Each row was made from one path, in order. Every step used is in the known rows, and no mark comes twice. Write each row's path.
In the rows, zero is written as 128.
Known rows
puda/gunid: [117 123 122 143 122 119 130 128 131 132 150 123 117 133 131 114 128  49
 123 135 128]
linez/nasu/puda: [ 97 131 137 124 112 117 131 103 118 143 159 125 121 132 147 146 109 171
 133 135 113]
nasu/linez: [121 128 120 106 111 117 119 145 133 112 131 121 128 127 126 136  86 109
 135 133 140]
puda/gunid/kize/nasu/linez: [148 130 124 143 119 124 133 133 126 115 154 116  99 127 130 111 115  31
 147 138 132]
puda/gunid/kize/nasu: [150 130 127 151 125 128 136 127 124 121 153 118 100 127 131 108 129  38
 145 136 129]
linez/gunid: [118 129 140 124 140 134 112  86 130 131 122 132 133 121 137 117 134 179
 120 131 124]
gunid/linez: [140 128 114 128 122 139 126 130 121 129 162 133 128 120 134 121 132  65
 130 128 127]
kize/nasu: [152 131 137 131 127 132 132 158 123 132 136 125 108 133 126 156 144 170
 160 131 131]
vinop/kize/gunid: [123 119 121 110 125 128 107 102 123 136  91 131 131 123 135 118 136 185
 126 108 136]
linez/vinop/kize/gunid: [127 125 152 127 150 121 117 102 120 122  77 128 132 125 134 128 129 191
 124 114 126]
gunid/kize/vinop/linez/nasu: [176 130 116 130 114 132 133 102 116 110 114 123 107 122 125  95 137 116
 146 120 105]
vinop/linez: [161 131 125 126 130 129 135 125 120 127 120 128 129 119 116 123 152 159
 131 126 135]
kize/gunid/linez/nasu/puda: [109 129 143 118 123 142 113  92 117 153 159 128 124 121 142 116 120 111
 134 119 119]
gunid/kize/vinop: [166 128 116 134 117 134 129 112 124 110 116 122 112 124 128  98 138  98
 146 122 110]
linez/vinop/kize/nasu: [144 127 146 133 147 116 126 129 118 115  86 128 123 128 133 150 136 208
 139 122 127]
linez/vinop/kize: [132 125 141 131 147 114 124 114 121 113  82 129 133 126 134 136 130 187
 122 121 125]
kize/vinop/linez: [161 118 108 123 109 124 126 135 124 128 108 128 123 134 115 122 171 172
 143 120 110]
vinop/linez/nasu: [148 133 127 120 121 125 137 108 112 128 123 129 118 123 122 122 125 162
 129 124 117]
puda/gunid/linez/vinop/kize/nasu: [135 123 121 145 128 121 128 133 121 127 154 127 113 128 138 123 136  47
 133 133 127]
kize/nasu/puda/gunid: [134 129 140 143 124 123 133 159 125 147 173 119 112 132 137 168 163 169
 167 144 142]
puda/gunid/kize/nasu/linez/vinop: [148 131 134 147 127 121 134 130 124 111 146 115 100 127 131 112 113  39
 146 138 130]
kize/nasu/puda/gunid/linez: [138 129 135 143 122 126 133 159 123 147 185 121 112 130 140 166 164 147
 167 144 141]
vinop/kize/nasu/linez: [144 122 109 107 112 117 116 150 122 119 103 127 118 128 132 153 129 201
 151 120 144]
gunid/linez/vinop: [142 130 133 136 139 133 128 125 118 121 145 131 130 120 135 126 128  81
 128 129 121]
nasu/kize/vinop/linez/gunid: [157 129 115 135 152 124 131 135 138 128  97 126 136 147 131 127 159 182
 140 125 124]
puda/gunid/linez: [125 123 111 143 119 127 129 130 126 133 173 127 117 127 135 109 130   4
 124 136 127]

Write each row's path
[140 121 110 126 116 119 121 142 119 138 140 128 120 125 144 155 164 187
 152 128 144]  vinop/kize/nasu/puda/gunid/linez
[120 131 120 126 126 117 135 120 127 129 114 127 118 153 141 131 102 147
 134 123  98]  linez/nasu/kize/vinop
[152 137 126 126 136 123 142 116 119 127 115 127 123 132 126 125 124 165
 131 125 122]  vinop/linez/nasu/kize
[135 131 108 126 121 131 131 125 120 129 152 132 121 137 144 123 114  78
 134 125 106]  gunid/linez/nasu/kize/vinop
[115 137 128 128 136 119 138 115 126 128 122 126 120 147 143 132  89 137
 128 127 109]  linez/nasu/kize
[139 128 122 149 125 126 134 112 127 119 149 119 109 124 132  94 121  17
 129 135 127]  puda/gunid/kize
[148 125 113 143 111 122 134 107 121 120 141 119 101 130 129  90 129  41
 135 130 109]  puda/gunid/kize/vinop/linez/nasu
[109 124 125 146 120 120 129 129 128 151 199 121 133 124 148 141 156  96
 138 147 142]  nasu/puda/gunid/linez
[133 124 125 148 119 118 133 118 126 141 174 116 126 122 141 128 167 123
 147 144 136]  nasu/puda/gunid/kize/vinop/linez
[139 129 145 147 131 124 133 155 121 143 176 120 113 130 140 168 161 156
 167 144 138]  kize/nasu/puda/gunid/linez/vinop
[145 127 129 133 135 128 125 131 115 126 145 131 129 119 143 145 147 139
 142 129 131]  gunid/linez/vinop/kize/nasu/puda
[147 132 132 116 115 124 125 170 126 121 137 120 109 132 124 163 115 156
 165 134 139]  kize/nasu/linez
[122 130 140 115 128 111 121 139 130 104 113 119 129 128 127 141  82 125
 134 133 135]  nasu/linez/vinop
[118 128 132 150 125 119 132 117 128 141 182 116 127 122 146 130 150 105
 141 147 142]  nasu/puda/gunid/kize
[147 134 129 131 119 121 140 101 112 132 149 122 116 119 131 119 136 147
 136 133 124]  vinop/linez/nasu/puda/gunid/kize
[140 131 144 136 127 127 132 158 123 145 163 121 117 130 136 175 162 208
 169 140 141]  kize/nasu/puda
[132 128 122 107 115 123 109 108 132 106 121 120 124 121 132 113  97 129
 138 132 128]  nasu/linez/gunid/kize/vinop
[123 120 115 106 117 131 107  95 116 138 109 134 126 122 142 114 127 154
 126 107 126]  vinop/kize/gunid/linez/nasu
[142 123 113 106 116 118 111 136 123 120 101 128 120 126 135 149 131 218
 148 122 142]  vinop/kize/nasu/linez/gunid
[170 130 119 133 113 130 134 101 117 117 127 121 112 121 130 103 146 135
 150 125 110]  gunid/kize/vinop/linez/nasu/puda
[119 127 112 143 123 123 134 123 125 133 170 126 114 137 142 111 111   8
 124 135 118]  puda/gunid/linez/nasu/kize
[129 119 114 110 121 133 107 103 119 137 108 133 131 119 139 115 139 153
 127 108 135]  vinop/kize/gunid/linez
[146 135 148 134 142 139 119  85 124 126 139 124 119 113 143 120 145 187
 145 137 129]  linez/gunid/kize/nasu/puda
[122 124 126 149 118 118 130 120 129 142 177 116 125 126 144 129 159 113
 146 144 134]  nasu/puda/gunid/kize/vinop
[168 138 140 143 131 136 137 127 119 122 151 118 109 117 137 132 143 140
 165 136 135]  gunid/kize/nasu/puda
[173 139 142 133 131 131 133 132 120 100 125 116 103 119 128 126 108 111
 162 131 132]  gunid/kize/nasu/linez/vinop
[106 127 128 133 105 114 132  99 118 139 164 121 110 135 148 128 115 124
 138 136 104]  linez/nasu/puda/gunid/kize/vinop
[127 124 126 149 130 123 130 125 124 127 161 126 118 127 136 113 127  15
 123 136 124]  puda/gunid/linez/vinop
